Every row comes from one small tree of marks. Brackets hold a mark, then the marks that hang from it, in alphabetical order. Every link used is in the known rows. Which tree was each row made from?
Known rows
(rusu kerok napet): [-6.0,12.4,-20.7,10.9,23.8,-31.2,27.5,-5.3,25.9,19.7,25.9,7.2,4.9,-37.4,-25.7,0.2,1.0]
(tuson fabiba rinoz): [8.5,33.8,22.5,0.8,8.4,-16.4,10.3,-3.7,35.0,-14.6,15.2,30.6,12.6,-1.0,24.5,-9.6,-25.3]
(rinoz (rusu (kerok togav) napet) (tuson fabiba) voso): [-31.5,49.9,2.6,22.9,61.1,-0.5,47.8,-17.7,47.4,42.2,69.7,46.2,0.5,-71.8,60.4,6.4,-7.4]
(fabiba (tuson (rinoz rusu voso))): [-8.3,22.0,10.3,8.8,17.9,-19.0,10.5,-7.7,21.8,14.7,62.5,30.5,4.8,-36.2,5.4,-1.2,1.9]
(rinoz rusu): [-2.3,17.8,-1.4,2.3,3.9,-6.7,-1.3,6.2,6.0,5.1,26.1,12.7,-10.7,-23.2,17.3,-11.1,-0.3]
(voso (rinoz tuson)): [3.5,25.9,-14.2,9.1,14.0,-1.7,7.3,-11.7,16.2,8.8,30.6,36.7,-41.1,-8.1,14.1,0.8,2.5]
(rusu napet): [1.0,13.9,-13.4,-2.5,9.5,-19.1,12.7,-5.6,9.0,11.8,8.3,9.4,-11.2,-22.5,-22.8,-5.5,-6.2]
(fabiba (tuson (rinoz voso))): [-3.1,18.2,11.3,8.7,13.5,-19.9,6.4,-12.7,20.6,7.2,56.5,27.2,1.7,-22.0,-3.7,-0.8,2.9]
(voso (rinoz (rusu (kerok togav) napet) (tuson fabiba))): [-9.3,40.8,-8.4,22.9,46.4,-11.9,36.3,-15.5,53.2,32.6,46.0,39.5,-25.8,-51.4,35.2,12.3,-4.9]
(togav (kerok rusu)): [-5.3,14.3,7.5,14.6,27.3,-27.1,-9.1,-15.4,19.3,-7.5,35.1,11.8,-15.9,-14.9,-15.7,-2.3,-14.7]
(tuson fabiba (rinoz (rusu (kerok togav) napet) voso)): [-16.2,46.4,15.5,16.4,45.4,-14.7,43.7,-5.4,55.7,17.7,42.0,45.5,17.1,-48.7,44.0,-5.2,-20.2]
(fabiba tuson): [4.4,6.8,8.2,9.4,0.8,-26.4,-8.1,-14.0,15.9,6.3,48.9,0.6,-5.0,-16.4,-15.3,6.0,12.0]
(kerok (rusu napet) togav): [-8.6,15.8,5.4,26.9,43.3,-11.9,16.6,-25.2,21.4,1.1,19.6,7.8,-43.3,-28.8,-19.4,2.4,-31.8]
(napet (rusu (kerok togav))): [-9.1,17.4,1.5,23.6,20.3,-10.3,12.3,5.8,20.7,-17.7,34.3,8.1,-17.2,-40.4,-1.4,2.3,-5.1]
(napet (rusu kerok)): [-7.5,16.2,-10.2,11.9,12.3,-19.8,13.4,12.7,13.2,-17.0,29.0,12.4,-4.0,-40.7,-18.7,-0.8,-6.0]
(tuson fabiba (rinoz rusu voso)): [-7.5,45.7,19.7,1.9,20.9,-6.0,22.7,1.3,35.1,1.5,32.9,48.7,15.1,-25.5,48.4,-14.8,-20.4]
(tuson fabiba (rinoz (rusu kerok napet) voso)): [-14.1,46.3,5.9,7.9,37.7,-20.6,44.6,0.0,50.5,18.4,38.9,48.3,27.8,-49.3,30.3,-8.3,-20.3]
(voso (rinoz (rusu kerok napet))): [-2.8,21.8,-25.0,12.9,23.6,-23.8,27.3,-0.1,33.7,27.1,29.1,27.3,-23.1,-42.1,-6.4,-0.7,7.1]

Which tree is each row?
[-8.5,15.1,-1.2,11.8,37.4,-33.4,2.5,-16.6,22.4,4.5,29.4,13.3,-15.2,-27.9,-30.1,0.4,-19.1] | (togav (kerok (rusu napet)))
[-10.3,30.6,3.0,1.6,18.1,0.8,15.4,6.2,11.1,3.2,34.7,45.1,-1.1,-25.2,26.8,-19.1,-11.3] | (tuson (rinoz rusu voso))
[-16.0,30.5,8.8,18.9,32.1,0.6,24.2,0.2,28.3,7.3,49.0,40.3,-1.1,-35.8,36.6,-11.6,-5.2] | (tuson (rinoz (rusu (kerok togav)) voso))
[-10.8,22.6,3.5,7.4,25.0,-23.5,20.1,-8.1,24.3,23.9,58.6,31.1,5.9,-47.8,-7.2,0.5,-1.9] | (fabiba (tuson (rinoz (rusu napet) voso)))
[-4.8,38.2,7.8,6.5,32.3,-28.7,36.9,1.4,49.7,11.3,27.7,33.9,28.4,-43.2,19.3,-3.2,-26.3] | (tuson fabiba (rinoz (rusu kerok napet)))
[-34.4,37.9,-10.4,23.6,59.9,6.0,42.6,-13.9,27.0,44.4,70.3,43.0,-12.4,-71.9,42.8,3.1,-1.2] | (rinoz (rusu (kerok togav) napet) tuson voso)
[-22.0,26.7,3.1,23.7,30.6,2.9,19.2,-2.1,25.6,19.6,58.3,24.6,-11.4,-43.7,43.4,-9.0,13.1] | (rinoz (rusu (kerok togav)) voso)
[-26.8,38.8,-17.1,1.4,40.3,5.7,32.3,-7.5,6.1,37.9,52.7,48.8,-12.1,-60.4,31.5,-5.6,-5.9] | (rinoz (rusu napet) tuson voso)
[-1.7,41.5,19.8,1.6,14.8,-8.6,18.5,-5.0,34.0,-8.2,27.0,45.2,12.4,-6.8,35.8,-14.2,-18.9] | (tuson fabiba (rinoz voso))
[-0.3,39.4,-4.4,9.1,21.9,-4.8,16.0,-7.9,32.9,16.7,36.4,43.5,-27.4,-27.2,40.7,1.9,-4.9] | (voso (rinoz rusu (tuson fabiba)))
[-13.1,44.2,8.3,4.8,23.9,6.6,17.0,-15.6,19.9,10.7,49.8,45.5,-4.6,-19.5,51.9,-4.8,-6.4] | (rinoz (tuson fabiba) voso)
[-3.8,41.0,-13.3,6.6,31.9,-11.6,28.6,-10.0,35.6,28.6,32.5,44.5,-26.5,-40.7,26.1,4.7,-9.8] | (voso (rinoz (rusu napet) (tuson fabiba)))
[-14.4,21.8,0.1,14.3,31.8,-30.5,28.1,-8.7,34.1,28.2,67.7,29.9,14.9,-56.2,-9.4,4.2,2.3] | (fabiba (tuson (rinoz (rusu kerok napet) voso)))
[-29.9,49.2,-8.8,12.0,54.1,-9.8,49.1,-9.7,39.9,43.7,66.0,50.4,14.4,-72.7,44.6,2.4,-8.4] | (rinoz (rusu kerok napet) (tuson fabiba) voso)
[-20.2,49.2,6.9,4.8,31.8,8.1,22.1,-7.4,22.0,22.9,59.2,50.4,-0.8,-42.7,65.9,-6.1,-8.1] | (rinoz rusu (tuson fabiba) voso)
[2.2,38.0,20.3,1.5,14.7,-14.6,15.2,3.1,35.7,-5.5,22.2,34.4,17.2,-19.4,36.5,-10.4,-25.7] | (tuson fabiba (rinoz rusu))
